What can hang from each mark
Z_634: Z_351
Z_798: Z_55 Z_703 Z_749
Z_749: Z_321 Z_351 Z_798
Z_321: Z_749
Z_901: Z_55 Z_703
Z_703: Z_84 Z_351 Z_798 Z_901
Z_84: Z_55
Z_351: Z_634 Z_703 Z_749
Z_55: Z_84 Z_798 Z_901

In the rows, 128 means zero.
Known rows, with every way that one mark hangs from another
Z_749[Z_798]: [141 147 127 131 159 156 128 146 105 163 129 122 129 148  92 133 101 127
 144 118 116 140 139 146 130 153 110 119  92 113 109 159 166 129 127 114
 120 112 140 134 107 129]
Z_901[Z_55]: [149 134 133 145 133 116 122 124 125 148 133 114 136 122 120 151 113 126
 148 130  66 144 139 152 131 154 125 134 108 127 106 165 157 130 125 124
  82  87 123 118 141 123]
Z_703[Z_901]: [141 137 124 140 167 137 124 140 116 169 127 126 135 125 112 128 104 134
 151 113 128 137  99 140 131 163 109 138 118  90 106 170 167 119 122 112
 134 117 141 128 103 120]
Z_351[Z_749]: [161 140 139 149 149 151 126 139 117 136 124 118 138 134  92 114  99 141
 174 123 128 140 134 141 129 175 112 124 122 146 143 141 159 123 122 115
 128 120 154 121 160 122]
Z_321[Z_749]: [150 141 134 166 133 143 123 146 112 142 133 118 128 133  94 114 136 139
 132 125 131 141 141 141 102 186 112 122 126 126 109 162 126 114 127 108
 123 113 123 134 128 147]
Z_55[Z_84 Z_798[Z_703[Z_351 Z_901]]]: [123 130 121 164 153 156 152 148 109 175 111 158  90 112 104  99  80 107
 154 120 150 140 119 139 137 138 110 125 103  53 100 100 115 137 116 121
 142 116 161 124  87  95]
Z_351[Z_634 Z_703[Z_798 Z_901] Z_749[Z_321]]: [188 120 128 128 252 138 206 154 115 125 107 144 152 158  73 127 116 175
 171  87 107 132  95 139 113 218  88  97  99 100 156 163 211 120 112 135
 140 142 199 127 158 123]
Z_634[Z_351[Z_703[Z_84 Z_901[Z_55[Z_798]]]]]: [168 115 148 175 173 110 194 146  99 141 120 157 163 128  79 135  91 131
 200 121  86 135  76 138 141 137 123 130 104 144 100 178 187 138 123 129
 105 132 169 112  97 112]
Z_55[Z_84 Z_798[Z_749] Z_901[Z_703]]: [142 136 125 148 163 201 109 133  99 154 117 181  63 116 122  85 106 101
 163 136 164 150 185 146 113 152 146 130 102 110 104  76 131 125 115 132
 167 101 174 125 105  91]
Z_703[Z_84 Z_351[Z_749] Z_798[Z_55[Z_901]]]: [155 120 146 198 176 141 199 138 100 155 101 138 125 157  18 118  85 128
 224 109 149 132 133 137 123 146  94 123 111 171 133 198 139 110 127 130
 108 126 186 124 116  96]
Z_901[Z_703[Z_351 Z_798[Z_749]]]: [131 137 149 178 179 184 155 118 103 138 117 111 134 136  94 121  89 149
 161  88 127 149 165 139 110 205 116 129 101  93 113 127 129 124 125 126
 122  86 164 122 137 109]
Z_798[Z_55 Z_703[Z_901] Z_749[Z_351]]: [147 148 123 130 134 170 144 113 126 127 116 113 101 110  95 146 149 135
 228 100 136 146  87 136 105 187 150 133  87  69 110  85 135  99 124 136
  81 106 176 143 112 103]
Z_84[Z_55[Z_798]]: [142 120 110 115 144 126 123 146 110 157 129 136 125 117 108 131 100 102
 177 132 105 142 141 144 136 132 120 119 108 107  98 177 156 119 129 110
 129 102 124 121 117  97]
Z_901[Z_703]: [142 145 137 135 169 166 109 123 108 140 125 117 133 136 116 148 104 139
 146 115 130 147 151 148 133 157 125 134 120 130 109 145 149 129 124 119
 118  91 138 117 140 123]
Z_351[Z_703[Z_84] Z_749[Z_798]]: [174 151 151 147 192 165 187 156  90 114 107 134 142 165  31 122 107 158
 217 117 127 134 102 146 123 179  91 115 107 164 160 140 188 129 124 130
 117 134 183 128 141 128]
Z_749[Z_321 Z_351 Z_798[Z_703[Z_901]]]: [148 143 120 107 197 151 159 149 128 168 118 127 120 136  83 135 100 148
 158 106 116 138  98 145 108 198 133 126  68  71 115 120 160 127 111 142
 122 106 176 143  82 134]
Z_703[Z_84 Z_798[Z_749] Z_901]: [147 134 126 188 184 160 175 145 104 181 116 130 126 146  59 100  85 135
 185 104 128 129  76 140 111 214  91 133 119  94 117 158 195 115 126 118
 135 130 171 128  86 103]
Z_749[Z_321 Z_351 Z_798]: [154 145 121 121 185 135 150 155 128 172 123 123 110 151  92 128 101 139
 145 120 104 138 136 150 105 191 151 111  74 104 118 174 143 137 111 141
 119 102 159 144 102 143]
Z_798[Z_55 Z_703[Z_84] Z_749]: [144 153 131 171 135 179 154 123 122 134 124 114 110 136  72 143 145 124
 193 122 147 148  89 142 119 173 134 122 119 108 114  92 151 105 130 121
  69 119 165 138 137  82]
Z_84[Z_55[Z_798[Z_749] Z_901]]: [147 125 106 105 142 158 126 139 113 157 123 156 115 101 117 102 123 105
 197 134 125 143 161 141 116 154 137 126  97 108  98 124 151  98 118 120
 167 108 150 133  96  78]
Z_351[Z_634 Z_703[Z_84 Z_798[Z_749[Z_321]]]]: [172 135 121 159 224 155 221 154 117 144 108 139 131 172  78 123 139 162
 159 102 104 139  98 150 101 243 114  85 106 105 134 141 187 124 114 136
 130 137 196 144 149 103]
Z_798[Z_55[Z_84 Z_901[Z_703]]]: [143 142 128 147 166 172 108 121 104 145 119 158  55 133 104 138 132 108
 172 128 171 153 180 146 129 105 144 134 115 132 104 134 138 118 123 127
  90  94 152 124 112  88]
Z_634[Z_351[Z_703 Z_749]]: [183 142 164 152 157 154 168 144 109 101 123 129 170 136  95 117 117 172
 207 110 139 140 143 125 133 168 130 115 117 175 149 114 168 122 120 111
 124 143 182 123 165 118]
Z_634[Z_351]: [150 139 141 164 131 144 133 141 116 165 135 125 158 132 121 122 103 143
 148 120 134 142 144 127 136 147 140 119 115 147 109 154 156 128 123 100
 122 129 149 130 123 114]
Z_321[Z_749[Z_351[Z_634 Z_703[Z_84]]]]: [190 146 119 157 152 136 202 149  96 113 103 138 122 154  56 138 181 171
 216 121 116 150 103 147  89 215 115  89 115 170 132 164 118 121 128 138
 120 130 171 144 153 163]
Z_351[Z_634 Z_703[Z_798] Z_749[Z_321]]: [188 127 134 129 230 141 201 152 122 117 110 139 149 166  79 133 123 171
 167  96 101 139 133 144 115 217 101  82 101 133 157 148 193 127 111 135
 132 136 189 130 183 120]
Z_84[Z_55]: [143 135 118 116 142 129 120 136 115 151 132 115 125 119 109 138 121 131
 177 124 109 144 146 142 130 151 118 127 122 116 108 169 164 113 127 104
 105 100 123 123 129  96]
Z_703[Z_798[Z_55[Z_84]]]: [146 129 134 179 160 142 147 144 107 163 126 143  58 153  75 127 104  93
 171 115 136 140 156 143 135 128 120 116 115 104 105 167 162 128 127 112
  66 114 139 127 112  92]
Z_901[Z_55 Z_703[Z_351[Z_749] Z_798]]: [152 121 164 182 180 140 160 108 104 114 108 113 154 137  66 143  64 152
 184  99  72 144 172 145 121 176  91 134  97 148 136 158 147 137 127 142
  78  68 158  90 169 122]
Z_703[Z_84[Z_55] Z_351[Z_634] Z_798 Z_901]: [140 116  95 168 191 118 210 146  92 187 106 131 142 141  47 135 102 156
 197  96  99 134  86 135 129 171  59 108 116  97 114 229 176 117 134 121
 111 118 165 121 110  88]
Z_749[Z_321 Z_798[Z_55]]: [137 144 127 140 193 137 142 152 126 161 133 121 104 160  90 154 124 116
 115 117 120 138 121 145 119 146 141 114  82  78 109 198 167 123 119 128
  67 110 144 141 111 108]
Z_749[Z_321 Z_351[Z_703[Z_84 Z_798]]]: [177 127 147 145 211 120 223 162 119 149 108 135 119 168  56 125  94 152
 205 110 104 136 110 153 107 219 135 113 111 148 129 179 159 141 110 144
 124 120 183 138 111 128]

Rows
[137 121 137 193 164 129 157 123  96 148 109 134 136 134  80 149  69 114
 161 130  81 148 121 156 134 139 117 134 104 135  96 194 118 149 125 145
  93  76 142  98 130 114]	Z_901[Z_55[Z_798] Z_703[Z_84 Z_351]]
[181 144 152 134 139 141 164 145 108  98 117 123 119 134  84 127 160 159
 207 115 122 150 144 146  92 206 137 118 109 146 120 142 104 116 121 131
 124 110 148 140 135 165]	Z_321[Z_749[Z_351[Z_703]]]
[162 135 145 150 181 114 178 130 106 130 114 132 141 130  80 148 120 146
 199 120  80 138  68 153 130 167 104 145 121 126 113 174 187 128 123 131
  86 109 152 116 115 117]	Z_351[Z_703[Z_84 Z_901[Z_55]]]
[146 128 110 191 173 134 202 145  98 186 105 129 146 166  58 135  94 146
 163 106 113 139 115 144 132 175  79  93 113 133 115 204 142 134 131 122
 127 124 167 131 131 118]	Z_703[Z_84 Z_351[Z_634] Z_798]
[159 144 127 156 135 146 168 114 126 141 109 121 122 105  75 136 121 148
 230 123  80 144  71 147 100 217 130 143  99 106 116  87 152 121 123 147
  86  93 180 125 110 112]	Z_798[Z_703[Z_84 Z_901[Z_55]] Z_749[Z_351]]
[149 138 113 112 143 154 146 139 116 161 119 141 126 119  71 130 116 141
 212 139 134 145 136 147 130 146 105 133 127 162 107 106 163 105 126 115
 130 109 155 131  97  74]	Z_798[Z_703[Z_84[Z_55[Z_901]]]]
[180 125 158 165 230 136 215 164 117 128 108 137 141 171  39 107  84 156
 190 110 116 128 106 148 112 219 101 110 126 155 160 163 195 135 112 133
 125 136 189 124 150 115]	Z_351[Z_703[Z_84 Z_798] Z_749[Z_321]]
[144 122 110 186 170 128 169 115  93 151 102 140 142 141  84 166 103 126
 153 128  74 155 113 153 132 140 105 105  97 135 103 196 126 148 129 149
  96  84 153 106 159 116]	Z_901[Z_55[Z_798] Z_703[Z_84 Z_351[Z_634]]]
[156 130 104 141 132 138 163 142 106 159 111 142  99 118  71 107 112 113
 243 136 106 146 110 146 105 188 143 117 106 122 115 156 136 119 124 133
 126 107 163 130 113  96]	Z_703[Z_84[Z_55[Z_798[Z_749[Z_351]]]]]
[139 122 106 104 156 143 130 140 114 150 125 139 132 102  99 136  98 116
 190 118 114 141 106 137 139 138 104 131  96  76  95 119 176 109 124 113
 134 107 138 123  98  80]	Z_84[Z_55[Z_798[Z_703[Z_901]]]]
[152 119 150 170 167 144 173 133 106 143 109 132 127 143  53 124  94 127
 208  99 141 138 167 136 126 142 109 123  96 146 129 178 130 104 127 130
 112 115 176 123 122 102]	Z_703[Z_351[Z_749] Z_798[Z_55[Z_901]]]
[168 135  90  97 125 185 150 126 120 144 107 165 119 114 116 128 144 128
 211 123 129 157 149 148 105 185 147  90  63 127 108  44 113 109 119 147
 186 120 196 147 122 117]	Z_55[Z_798[Z_703 Z_749[Z_351[Z_634]]] Z_901]
[145 126 145 158 184 155 135 121 103 133 126 116 114 158  75 167  98 116
 174  92 127 148 153 144 133 135 120 128 103 127  98 178 168 121 132 123
  65  90 141 119 131 105]	Z_901[Z_703[Z_798[Z_55]]]
[146 146 132 169 146 153 133 150 102 133 133 119 103 153  54 145 150 122
 142 115 133 142 132 140 101 147 112 116  90 106 102 188 140 105 134 116
  63 112 126 140 112 140]	Z_321[Z_749[Z_798[Z_55]]]
[157 145 131 141 204 152 144 159 126 153 125 123 133 155  76 111  92 146
 127 118 119 134 130 144 110 192 112 114  91 109 152 158 178 132 113 128
 120 118 168 132 140 128]	Z_351[Z_749[Z_321 Z_798]]
[149 123 117 144 204 142 181 152 128 181 121 143 111 134  64  92 106 141
 177 125 115 132 140 143  95 211 116 122 116 120 118 161 186 106 117 126
 137 115 177 137  88  68]	Z_703[Z_84[Z_55[Z_901]] Z_798[Z_749[Z_321]]]
[158 127 124 144 118 131 135 121 122 137 118 135 113 109 117 132 113 103
 201 132  62 150 139 154 103 186 160 124  76 111 102 130 120 129 120 147
 108  84 149 125 126 127]	Z_901[Z_55[Z_798[Z_749[Z_351]]]]
[132 133 137 192 147 163 136 114 100 135 112 149  76 108 124 112  99 106
 150 128  95 153 170 150 115 160 141 128  94  74 105 109 105 145 121 143
  91  66 155 105 142  95]	Z_901[Z_55[Z_84 Z_798[Z_749]] Z_703[Z_351]]
[140 131  99 108 171 154 142 114 100 143 111 136 137 117 114 156 142 165
 175 114 125 156 182 143 127 138 109 112 102 131 108 162 127 107 129 129
 132  83 159 119 144  87]	Z_84[Z_55[Z_901[Z_703[Z_351[Z_634]]]]]
[172 139 103 170 157 155 194 137 105 169 105 135 115 157  57 124 122 147
 220 110 104 144 111 144 102 229 113  92 101 140 128 148 154 125 128 139
 126 124 190 142 136 127]	Z_703[Z_84 Z_798[Z_749[Z_351[Z_634]]]]
[147 119 117 155 188 121 174 149  96 184 121 131 126 139  43 120  79 134
 208 109 106 128  88 140 131 167  73 137 130 115 110 211 209 116 130 111
 110 116 149 118  83  88]	Z_703[Z_84[Z_55] Z_798 Z_901]
[148 125 128 154 193 149 158 133  91 153 120 125 123 149  45 138  79 138
 202 113 108 143 136 147 128 162  89 132 128 157 111 182 195 125 132 119
  93  90 144 108 120  88]	Z_901[Z_703[Z_84[Z_55] Z_798]]
[151 124  99 140 153 137 168 140 104 168 111 145 102 107  67 102 109 117
 250 126 112 138  71 138 103 192 127 129 104  91 116 170 155 112 124 135
 135 109 171 128  86  96]	Z_703[Z_84[Z_55[Z_798[Z_749[Z_351]]]] Z_901]
[174 144 153 109 184 169 164 141  98  96 112 146 122 151  54 144 143 138
 228 109 146 143 151 143 124 128 118 119  78 157 140 130 173 102 125 135
 105 125 183 137 127 114]	Z_351[Z_703 Z_749[Z_798[Z_55[Z_901]]]]
[164 130 155 142 187 143 179 125 112 117 119 127 137 125  95 135 120 145
 201  90  66 139 114 148 109 206 109 139  90  82 114 124 196 115 122 131
  96 102 161 122 117 114]	Z_351[Z_703[Z_798[Z_749] Z_901[Z_55]]]
[138 145 112 149 165 190 146 100 107 129 108 131 117 128 117 159 172 150
 166 102 152 160 162 137 109 153 136 105  87 100 112 132 105  97 127 139
 107  93 181 135 153  89]	Z_798[Z_55[Z_901[Z_703[Z_351[Z_634]]]] Z_749]
[167 130 163 154 170 144 186 149 103 130 127 133 167 154  91 131  96 158
 192  94 123 139 160 127 136 162 126 113 106 159 111 138 181 129 123 105
 125 136 165 128 121 117]	Z_634[Z_351[Z_703[Z_798]]]
[140 133 129 188 176 162 153 137 106 166 122 146  51 134  78 103 119 101
 183 100 146 135 115 133 115 169 115 128 109  48 111 138 176 110 128 117
  76 119 162 129  94  83]	Z_703[Z_798[Z_55[Z_84] Z_749] Z_901]
[160 148  97  99 179 157 165 147 130 160 116 129 124 150  91 157 133 158
 145 113 100 151 127 150 108 200 135  83  60 102 123 108 146 132 115 150
 117 111 178 152 134 137]	Z_749[Z_321 Z_351[Z_634] Z_798[Z_703]]
[153 143 130 168 200 150 147 159 118 152 121 145  55 158  62 113 115 119
 142 126 141 137 136 142 113 152 130 106  93  87 151 158 172 131 115 132
  56 119 172 133 138  98]	Z_351[Z_749[Z_321 Z_798[Z_55[Z_84]]]]
